Known rows, with every step that occurs:
baveno/gilo: [  5   0   3   4  -5  23   9  -7   5   3   2 -12 -13  -7  12  -7  -6   2
  -1   9  -8  -3   2  -3  15   4   5  10   2   1   3  14 -13 -10]
tuma/difa/baveno: [  9   3  -7   9  14  19  10  -6  -1  -2   3   1 -19 -11   1   3   1   7
  -7  15  -9 -12   8  -9   2   3   1  15  11  -2   4   3 -10  -3]
baveno/difa: [  6   3  -2  -2  -1  21  14  -9   3  -5   6  -6 -10  -6   8  -4   1  10
   4   3  -1   3   0   1   9   2  -1   4   2   0   6   8 -10  -6]
natebip/difa: [ 10  -8  -8  -2   1  11  13  -5   3   7   9  -5 -11 -13   7  -5  -3   7
  -5  15   1  -4   5  -6  -5 -13  -4   4  -1   2   0   9 -12 -11]
vapo/vopap/gopev/baveno: [ 16   1   0   3  -4  32  -7  -1   6 -15  10  -5 -14  -6  -8  12   5   5
  -8   7   0  -7   7  -8  -2  -8  -5   6  -2 -18   6   1  -3  -2]
gilo/baveno/difa/nomul/vapo: [  7  11  -7  -9   7  20   1 -11   6   1   5  -6 -11   2  -2  -4  -1   3
  12  10  -4  -8   6  -5  15  10  -1   7  17  -9  16   6 -12  -1]
vopap/gopev: [ 11  -4   5   3  -4  14   2  -6  -3  -7   6 -11 -13  -6   1   0   2   3
  -9   5   2   2  10  -7   4  -4   1   6  -7  -2   5   6  -6  -6]
gopev/vopap: [  5   4  -1   3  -2  23   7  -1  -3  -3   7   2 -15  -8  -4   9   1   1
  -8   7  -6   0  -4 -10  -3  -3   0  13  -8  -1  11  12 -14 -11]
vopap/gopev/baveno/difa/fela: [ 13   3   9   1   7  26   8   0  15 -13   0 -10  -6   8  -1   3   8  10
   2  -2   1  -2   9   3   6   0  -8   7   9 -17  17  12  -4   3]
daku/difa: [ 16   0  -1  10   6  12  15  -7  -4   3   5   0 -14 -15   9   1   5   5
 -10   7  -9   2   0  -2   6   4   6  13   1   7   3   0  -9 -15]
baveno/difa/nomul/vapo/vopap/lizu: [ 11  11  -6 -14   1  20  -7   0   7   1  14  -6  -9   5   1   1  -8  12
  12   0  -6   4  -3   3  10   0  -1 -14   7 -11   8  -7 -15   2]
gopev/baveno/difa: [  8   7   0  -4   3  23  12  -2  11  -9   2  -4 -10  -3   4   1   4   7
   8  -1  -2  -4   2  -2   5  -3  -4   9   7 -16  11  11  -9  -6]
nomul/difa/tuma: [ 17  -5  -5  -1   5  -3  13  -2   0   7   4 -11 -15 -19  13  -5  -7  -7
  -6  13  -6  -6   5   6   0   5  15   1  -5   3   5  10 -18 -14]
gilo/baveno/gopev/vopap/lizu: [  5  16  11  -6 -10  25  -8  -3   3  -6   8 -19  -6  -7  -3   9   6  11
 -11   5  12  10   2 -18   2  -4   5  15 -13 -17  12  30  -8 -14]
gopev/baveno: [ 11   3  -1   0   5  20   7   1   7  -5   2   0 -16 -10  -1   6  -1  -2
  -1   8  -9  -9   8  -8  -1  -5  -1  13   1 -13   9   9 -12  -8]
gopev/vopap/lizu: [  7   7   6  -7  -4  15   0   2  -1   0   8  -3  -9  -5   1   8  -2   7
  -7   0   0   8  -3  -9  -5 -11   2   7 -16  -4  12  16 -17  -9]
gilo/baveno/difa/fela: [ 11   5   1   2   7  34  11 -15   8   2   7 -11  -7  -1   2  -4   2  11
   3  16   0  -5   6   4   9  10 -10  19  12  -2  15  15  -8   4]
fela/difa/baveno/gopev/vopap/lizu: [  0  17  17 -11  -7  18   3  11   3  -4   3 -14  -9   9  -1  16   6  15
   4  -4  11  20  -3  -7   6  -2  13  -2 -10 -10  13  20  -9  -5]
tuma/difa/nomul/vapo/vopap/gopev: [ 15   0 -15   6  11  18 -16  -1  -2  -6  14   1 -19  -6  -9  14   2   7
 -10  11 -11 -10   6 -10   5  -2   2   1   8  -9   4 -14 -10   0]
vopap/lizu: [ 12   3   4  -6  -2  10   1  -3   0   3   7 -10  -8  -8   8  -1  -5   6
  -3   5  -1   7   5  -4   2  -8   4   4 -11  -2   5   9 -15  -6]
vapo/vopap/gopev/baveno/gilo: [ 11   2   7   4  -9  36  -6  -2  12 -13   6 -12 -11  -2   1   6   1   6
  -5   5  -2  -8   3  -5  10  -4  -1   5   3 -21   5   8  -5  -5]
fela/difa/nomul/vapo/vopap: [  9   5 -10  -8   6  18  -6   5  -1   8  15   4 -18   3  -6  16  -5   0
  12  13 -12  -2  -1   3  10   3   7  -6   5   3   8 -15 -16   3]
nomul/vapo/vopap/lizu: [ 21   9  -4 -11  -1  23  -9  -4   4   7  18  -9  -7  -5   4   6  -7   9
  -3   8  -8   8   1  -3   4  -9   3  -2  -9  -6   1  -6 -17  -5]
gopev/baveno/difa/nomul/vapo/vopap: [ 10  12 -12  -7   7  31  -2   4  13  -8   8   3 -16   3  -8   7  -2   4
  13   4 -13 -11   2  -2   8   4  -5  -5  18 -21  13  -7 -12   0]
nomul/difa: [ 11  -4  -5  -2   1   6   9  -6  -4   6   6  -7 -14 -12   8  -3  -6   0
  -4  11  -6  -4   1   0   3  -3  10   4  -5   0   0   7 -12 -16]
tuma/difa/natebip: [  7   1  -5  12  10  11   4   1  -2   0   0   4 -19 -19   2   7  -4   4
 -13  10 -20  -7   3  -2  -8   4  -3  18   2   5   1   9 -17  -4]
difa/daku: [ 11   0   2   0   9  13   8  -3   8   3   8  -6 -16  -9   8   2  -5  -9
  -2  18 -11  -7   6   1   8   5   1   6   2   2  10   4 -15  -2]
vapo/nomul/difa/baveno/gopev: [ 13   5   6  -4  -7  24   9   1   4  -2   2 -10 -17  -5   5  -3  -3   3
  -1  12   1  -3  -1  -6  10  14  11  -3   2 -12  -4   4   1 -15]
gilo/baveno/difa/natebip: [  4   8   4  -1  -4  23   9 -10   4  -5   1  -9  -9  -7   1  -4  -2   9
   2   6  -4  -5   1   5   2  12 -11  15   8  -1   9  20 -10   1]
nomul/vapo: [ 16   4  -6  -4   4  15   5  -6   3   6   9  -5 -12  -6   4   1  -3  -2
  -3   9 -14   1   6  -7   8  -2   5   8  -1  -1   4   0 -17  -9]
fela/difa: [  6   0   0  -4   3  11   9   0  -3   5   9  -3 -13  -4   5   9   1   4
   6   9  -2   5  -1   2   6  -4  10   7  -7  10   7   4 -13  -3]
vopap/gopev/baveno/difa/nomul: [  3   2   4  -3   2  13   2   5   9 -19  -4  -5 -15   5  -6   1   5   5
   9  -6   5  -7   8  -4   7   0  -5  -3  13 -21  17   8  -3  -1]
fela/difa/natebip: [  4   3   5  -1   0   9   9   7  -3   5   2   0 -15  -4   3  11  -4   2
   4   4 -13   5  -1   9   0   5   3   7  -5  13   6   8 -17   1]

Rows:
[ 17  -4  -2  -6  -2  15   6  -1  -2   5   9   3 -14 -11   7  -1  -8  -1
   0  13  -5  -7  -7  -1   1   0   6   2  -8   0  -3  -3  -8 -14]  vapo/nomul/difa
[  7   4  -5 -10  10   3   1   6  -2   9   6   2 -17   5  -1  10  -3  -4
  14   7 -11   0   3  -1  13   3  12  -2   4   5  13  -5 -17  -1]  fela/difa/nomul/vapo
[ 10   2   1   4   6  28  16  -6   7   1   5  -8 -10   0   7  -4   0  12
   3   8  -7   2   2   9   9   6  -7   8   9   2  11   8 -12   1]  baveno/difa/fela
[ 11  -5 -13  -7   9   4   5   1   5  11   7  -1 -14  -5   1  -4  -6  -1
   3  13  -9  -9   8  -8   1  -8  -1  -6  10  -2   6  -2 -17  -9]  natebip/difa/nomul/vapo
[ 10   2  -8  -2   7  10   1  -1   1   6   4   1 -19  -2  -2  -1  -7  -7
   3  11 -18  -8   9  -8  10   5   4   1   9  -3  10  -4 -17  -6]  difa/nomul/vapo
[  2  13   5   3  -8  33  -1  -6   2  -9   8 -14 -13 -11  -8   9   8   6
 -13  13   6   2   1 -19   3   3   2  20  -6 -13  12  28  -6 -15]  gilo/baveno/gopev/vopap
[ 11   2  -3  -8   0  15 -13   5  -2  -1  15  -3 -15   8  -8  17   1   3
   7   6  -3   2   1   0  12  -1   8 -11   1  -1  10 -14  -9   6]  fela/difa/nomul/vapo/vopap/gopev
[  4   3   6   5  -4  28  16  -7   8   2  -2 -12 -15   0  10 -10  -7   2
   3  11  -8  -9   6  -3  17  11   3   7  14  -3   4  14 -10  -5]  difa/baveno/gilo
[ 19   3 -12   6   9  21   2  -2  -1   5  11   8 -19  -8  -2   7  -1   2
  -4  12 -20  -6  -2  -2   8  10   4   0  13   2   4 -19 -12  -8]  daku/difa/nomul/vapo/vopap
[ 16  -1   0  -6  -1  20  12  -1   1   4   3   2 -16  -4   4  -4  -8   0
   4  15  -4 -12  -3  -2   4   9   5   0   4  -3  -1  -4  -5 -10]  vapo/nomul/difa/baveno
[ 20   3  -4   0  -4  27  -9  -8   1  -3  18  -9 -10  -3  -3   8   2   6
 -10   8  -6   2   5  -6   6  -5   1   0  -5  -7   2  -9  -8  -4]  nomul/vapo/vopap/gopev
[ 15  -6  -2   4  10  14  12  -4   0  11   4  -8 -14  -6   6  -2  -7   1
  -5  16 -11  -5   4   6   3   2   4   7   2   2   5   7 -14  -9]  nomul/difa/fela
[ 13   0   6   0   1  16   0   0   6 -13   2  -7 -12  -5  -3   7   6   0
  -5   1   1  -5  11 -10   1  -8  -1   9  -3 -17  10   9  -5  -6]  vopap/gopev/baveno
[ 11  -8  -4  -4  10   7  12  -2  13  10   9  -6 -10  -9  12  -2  -5  -1
  -2  20  -3  -9   7   0  -1  -8  -4  -1   4   2   6   6 -15  -4]  natebip/difa/daku
[  8   8   2  -6   8  22   8 -14  12  -2   9 -14  -8  -4   9  -1   1   2
   7  17   2  -9   4   4  13   9  -5  10  11  -5  16  13  -9   2]  gilo/baveno/difa/daku
[ 12   6   5  -4   4  30  -2  -1  19 -18  12  -9  -9   3   1  10   7   5
   3   5   2  -8   3   6   8   0  -9  -5   8 -22  13   1  -4   6]  vapo/vopap/gopev/baveno/difa/daku
[ 16   4  -4  -3   4  24 -14   6   9 -11   9   0 -18   3 -14  12   0  -2
   0   7 -11 -13  10 -10   4  -3  -2  -4   9 -23  11  -9  -8   0]  difa/nomul/vapo/vopap/gopev/baveno
[ 22  -4  -3  -5   1   5   9   3   1   6   6  -1 -14 -19  13  -3  -8  -8
  -2  14  -5 -10  -3   5   0   9  11   0  -9   2   1  -1 -15 -13]  vapo/nomul/difa/tuma
[ 21   7  -3  -4   1  29 -10  -2   9 -10  13  -5 -10  -1  -9  14   6   2
  -6   3  -7  -5   7  -9   2  -9  -2   3   0 -21   6  -6  -7  -4]  nomul/vapo/vopap/gopev/baveno
[  4   3  -2  11   9  24  11  -6   5   0  -1  -8 -17  -7  11  -2  -3   9
  -4  12 -10 -12   4  -6  13   8   5  15  17  -3   4  12 -10  -6]  tuma/difa/baveno/gilo
[  8   0  12   2  -4  21   1   0  12 -11  -2 -15  -9  -1   6   0   3   1
  -1  -2   0  -6   8  -8  12  -5   3   9   4 -18   9  17  -5  -8]  vopap/gopev/baveno/gilo
[ 16   3  -6   4  12   5   9  -1  -1   7   3   5 -19  -7   2   1   0  -3
  -1   6 -18  -4   2  -5  12   8   8   4  13   4   8 -10 -13 -12]  daku/difa/nomul/vapo
[ 13  -2   2  -2  -5  11   6   6   0   5   2   5 -15 -12   5  -1 -13  -3
  -3   9 -16  -8  -8   6  -5   8   0   3  -5   3  -5   1 -13 -10]  vapo/nomul/difa/natebip
[  6   6  12  -1  -3  16   6   5  10 -18  -5  -7  -9   2  -2   3   5   9
   1 -12  -5  -1   5   3  -1   2 -10   3   5 -16  10  16  -6   0]  vopap/gopev/baveno/difa/natebip
[  7   1   4  -7  12   6   8   3   6   7   9  -5 -13   0  10  13  -1  -5
   9  15  -5   0   1   8  11   3   8   3  -2   9  13   2 -15   3]  fela/difa/daku
[  7   7  -2  -4   0  26   9 -17   3  -5   7 -11  -7  -6   4  -4   2  10
   4  11   7  -3   3  -3   8   5  -4  15   6  -5  10  16  -7  -3]  gilo/baveno/difa
[  6   8   3   2  -6  28   1 -12   2  -5   7 -20 -14 -14   0   0   4   6
 -10  18   4   0  11 -14  10   6   4  17  -1 -10   5  21  -4 -11]  gilo/baveno/gopev
[  9   4   7  -4  -1  19   4  -3   9 -18   1  -9  -7   1   1   3  10   9
   2  -8   8   1   6  -3   5  -6  -3   4   3 -20  12  12  -2  -4]  vopap/gopev/baveno/difa
[  4   7   9  -8  -9  19   7   6   9  -1   3 -16  -6   0   1   2   3  19
  -7   1  14  10   1 -15  -6 -11   1  -5  -5 -17   6  25  -8 -13]  natebip/difa/baveno/gopev/vopap/lizu
[  4 -11 -10  -1   4   6   9   1   2   6   2   1 -18  -9   0  -5  -7   2
   1  17  -3 -12   8  -7  -3  -7  -4  -2   8   1   7   5 -14  -7]  natebip/difa/nomul
[  7  12  10  13  -2  28  17   1   0  -9  -1  -5 -17  -6  -1   7  14  10
 -14   2  -3   6  -4 -11   7  13   8  11   6  -8   8  13  -2 -19]  daku/difa/baveno/gopev/vopap
[ 11   5   2   2  12  31  14   1  15  -5   1  -3 -10   3   2   2   2   8
   7   4  -8  -6   6   6   5   3  -9  12  13 -13  17  11 -11   1]  gopev/baveno/difa/fela
[  6   3   4   2   1  25   8   0  14  -2  -2  -8 -13  -6   8  -1  -3  -2
   2   5 -10 -10   5  -7  11  -1   2  14   8 -15   8  17 -12 -11]  gopev/baveno/gilo
[ 13   7  -1  -3   2  17  13 -13   6  -3   6 -15  -8 -15   8  -7   2   4
   2  12   5  -5   7   4   6  14   1  13   4  -2  16  18 -14  -1]  gilo/baveno/difa/tuma
[ 22  -1  -1  11   9   4  18  -3   0   3   3  -3 -15 -23  14  -1   3  -1
 -12   9 -11  -1   4   3   3  12  10  10   0   9   7   1 -16 -13]  daku/difa/tuma
